Each row was made from one small tree. The marks that hang from a mark follow it in brackets, in the order of their numbers. Every link used is in the known rows. Write each row's tree.
In the rows, zero is written as 128.
Known rows
Q_646{Q_747{Q_369{Q_255{Q_86 Q_862} Q_537{Q_234}}}}: [126  93 159 164 194 125  87 152 134  87 160  69 160 159 187 145 122 168
 129 116 173 130 114]
Q_255{Q_369{Q_537} Q_486 Q_862}: [119 183 138 119 121 162  87 142 126 141 150 171 155 131  65 135 119 172
 137 126 136 124 133]
Q_862{Q_255{Q_86}}: [140 187  83 117  54 145 131 113 127 117 157 137 125  89  83 107 130  51
 116 151  93 119 145]
Q_255{Q_486 Q_862}: [128 142  99 123  73 157 146 123 123 125 138 186 135  60  51 127 124 155
 130 167 107 130 147]
Q_90{Q_234}: [161 112  78 138 117 133 196 113 108 190 155 177  98 119  78 116 106 124
  99 187  89 161 146]
Q_86{Q_255{Q_369{Q_537 Q_747{Q_646}} Q_486 Q_862}}: [135 195 148  95 137 113 128 150 119  85  96 129 154 172 170 119 137 166
 179  73 144 137  99]
Q_597{Q_486{Q_255{Q_86 Q_862}}}: [111  77 137  77  94 154 148 136 117 152 106 163 130  75  75 137 172 124
 108 143 121 140 116]
Q_597{Q_486{Q_255}}: [135 101 125  97  60 120 189 111  97 199 100 177  79  95 107 137 133 133
 102 175 110 147 128]
Q_86{Q_255{Q_369 Q_862}}: [141 170 137  91  76 143 179 117 123 106 143 180 148 145 101  95 144 190
 152 120 137 143 100]
Q_255{Q_86 Q_369{Q_747} Q_862}: [117 124 132  97 124 158 124 138 151 112 119 142 162 152 103 137 159 132
 128 107 103 124 134]
Q_537{Q_234 Q_369{Q_255{Q_486 Q_862} Q_747{Q_646}}}: [112  57 157 173 204 128 139  98 139 140  69 119 133 136 187 135  90 200
 141 150 117 113 119]
Q_255{Q_369{Q_537} Q_486}: [135 189 132 125 114 138 108 130 113 184 156 164 126 132  78 138 111 129
 129 142 129 131 140]
Q_369{Q_255{Q_86} Q_747{Q_646}}: [133  96 111 119 115 101 142 126 137  85 109  90 102 154 188 128 152  51
 114 110 114 137 137]
Q_486{Q_255}: [151 106 125 103  63 109 191  85 105 173 138 169  77 103 128 109 119 135
 110 171 103 136 141]
Q_369{Q_255 Q_747}: [139 137 101 128  95 100 153 110 140 128  93 129  80 151 153 125 121 117
 102 122 106 123 132]
Q_646{Q_747{Q_369{Q_255 Q_537{Q_234}}}}: [149 116 149 182 161  94 125 128 114 133 153  82 106 179 219 145  84 174
 120 147 160 138 127]
Q_369{Q_255{Q_86 Q_862} Q_537{Q_234} Q_747}: [109 130 154 149 209 122  65 128 150  96  81  86 135 161 147 136 127 152
  99  91 135 103 101]
Q_86{Q_255{Q_369{Q_537{Q_234} Q_747} Q_486 Q_862}}: [123 187 168 121 189 128 119 131 131 149  80 134 163 151 125 126 115 229
 164  86 143 116  79]
Q_369{Q_255{Q_86 Q_486 Q_862} Q_537 Q_747{Q_646}}: [112 135 128 118 170 118  69 160 145  61 101  88 144 137 153 137 151  85
 130  70 145 118 123]
Q_486{Q_255{Q_86 Q_369 Q_862}}: [117  76 159  71 111 157 141 122 139 150 161 165 154 126  92 114 167 155
 126 118 122 129 125]
Q_646{Q_747{Q_369}}: [168 122 104 144  60 113 191 124 102 126 172 126 110 129 179 143 111 132
 137 188 120 158 166]
Q_646{Q_747{Q_369{Q_255 Q_537}}}: [157 150 123 154 111  88 123 139 115 109 164  94  99 177 206 141 105 126
 123 129 161 143 137]
Q_747{Q_369{Q_255}}: [142  92 107 141  77 105 173 113 116 138 148 127  81 150 166 113 121 105
 119 149 120 135 146]

Which tree is each row?
[105 109 111 110 117 158 108 144 158 111 148 144 154  63  46 121 164 101
 125 112 139 122 128]
Q_369{Q_255{Q_86 Q_486 Q_862}}
[147 116 129 153 107  83 138 125  93  89 148  93  73 201 237 116 108  86
 122 137 140 139 146]
Q_747{Q_369{Q_255 Q_537} Q_646}
[138 187 163 132 159 122 142 113 107 194 134 146 138 129 104 118 103 186
 155 133 150 134  88]
Q_86{Q_255{Q_369{Q_537{Q_234}} Q_486}}
[136 154 145 115 144 115 106 137 115 109 124  96 126 205 189 144 138  69
 126 113 116 136 139]
Q_255{Q_86 Q_369{Q_537 Q_747{Q_646}}}
[116  71 152 174 177 117 113 143 111  99 133  99 125 155 195 127  99 176
 144 130 151 127 133]
Q_747{Q_369{Q_255{Q_486 Q_862} Q_537{Q_234}} Q_646}
[112  81 162 160 190 131  87 131 126 106 133  84 137 161 161 126 126 140
 112 117 151 112 115]
Q_747{Q_369{Q_255{Q_86 Q_862} Q_537{Q_234}}}
[120 115 104 116 108 138 126 132 145 155 153 134 127  64  58 125 156  60
 117 128 134 129 134]
Q_369{Q_255{Q_86 Q_486}}
[126  98 129 137 142 104 109 151 108 112 162  75 116 136 181 130 142  30
 140 115 151 134 143]
Q_747{Q_369{Q_255{Q_86 Q_486} Q_537} Q_646}
[ 99 128 146 145 220 134  56 140 157 125  82  91 154 117 108 143 131 145
 116  85 141 100 103]
Q_369{Q_255{Q_86 Q_486 Q_862} Q_537{Q_234} Q_747}
[155 118 128 157 116 105 186  75  98 136  88 128  89 161 217 134  89 111
 126 197  82 136 151]
Q_537{Q_369{Q_747{Q_646}}}
[106 162 124 114 171 127  54 153 158 100  92 105 147 114  96 141 153  97
 121  65 141 103 113]
Q_369{Q_255{Q_86 Q_486 Q_862} Q_537 Q_747}
[132  96 107 131 100 134 144 163 143 102 165 125 151 102 136 141 133 173
 154 122 155 141 141]
Q_646{Q_747{Q_369{Q_255{Q_486 Q_862}}}}
[131 138  94 122 106 109 147 126 146 155  95 135  99 105 113 130 125 112
 120 114 112 118 135]
Q_369{Q_255{Q_486} Q_747}
[120 104 129 140 147 142 126  99 138 193 141 133 135  73  78 128 132  65
 122 158 133 118 124]
Q_537{Q_369{Q_255{Q_86 Q_486}}}
[110 139 146 164 175 138  81 127 135 131 118 137 133 112  91 128  98 200
 113 127 150 111 110]
Q_369{Q_255{Q_486 Q_862} Q_537{Q_234}}
[117 139 160 141 187 155  89 129 121 204 157 130 157 114  69 147 118 125
 126 147 135 125 125]
Q_255{Q_86 Q_369{Q_537{Q_234}} Q_486}
[110  43 169 167 216 130 129  95 142 107  80  88 143 164 205 130 118 151
 124 142 117 116 110]
Q_537{Q_234 Q_369{Q_255{Q_86 Q_862} Q_747{Q_646}}}
[126  49 110 125 111 117 158 148 118 122 169  96 120 108 165 124 155  34
 146 133 133 143 154]
Q_747{Q_369{Q_255{Q_86 Q_486}} Q_646}
[113 155 160 144 194 148  88 135 136 162  92 140 157 155 112 150 101 222
 135 117 118 111 120]
Q_255{Q_369{Q_537{Q_234} Q_747} Q_486 Q_862}
[131 185  77 114  64 155 121 127 135 145 158 141 143  42  46 115 133  46
 133 145  99 118 149]
Q_862{Q_255{Q_86 Q_486}}
[107 117 127  97 114 184 118 148 146 145 169 168 183  84  30 132 162 128
 142 130 125 131 139]
Q_255{Q_86 Q_369 Q_486 Q_862}
[131 200  90 105  78 144 134 135 150 170 115 151 136 127  94 126 113 125
 147 106  87 112 144]
Q_862{Q_255{Q_369{Q_747} Q_486}}
[120  90 116 111 126 119 124 141 148  40 105 100 129 155 176 124 161  95
 120  94 121 129 131]
Q_369{Q_255{Q_86 Q_862} Q_747{Q_646}}
[144 170 137 167 159 103 125  91 104 153  78 114  89 160 169 143  77 159
  98 164  98 117 129]
Q_369{Q_537{Q_234} Q_747}
[116 113 116 114 104 149 114 129 150  82 144 138 138 109  82 114 161 108
 106 118 134 124 123]
Q_369{Q_255{Q_86 Q_862}}
[144 113 106 133  94  88 165 115 128  90  98 114  77 173 207 123 121 106
 116 127 108 137 142]
Q_369{Q_255 Q_747{Q_646}}
[139 173 108 100  70 138 176 117 118 109 127 174 145  58  67 101 141 160
 160 138 132 138 109]
Q_86{Q_255{Q_486 Q_862}}
[111  43 117 120 120 137 137 159 131  80 163 106 148 108 149 119 166  80
 153 116 140 138 148]
Q_747{Q_369{Q_255{Q_86 Q_486 Q_862}} Q_646}
[133 178 113 139 117 113  98 126 124 149 135 139  98 110  94 127 111 105
 111 126 144 121 129]
Q_369{Q_255{Q_486} Q_537}
[134 215 149  96 119 141 120 138 121 127 139 167 162 128  76 111 135 178
 164  96 159 131  92]
Q_86{Q_255{Q_369{Q_537} Q_486 Q_862}}
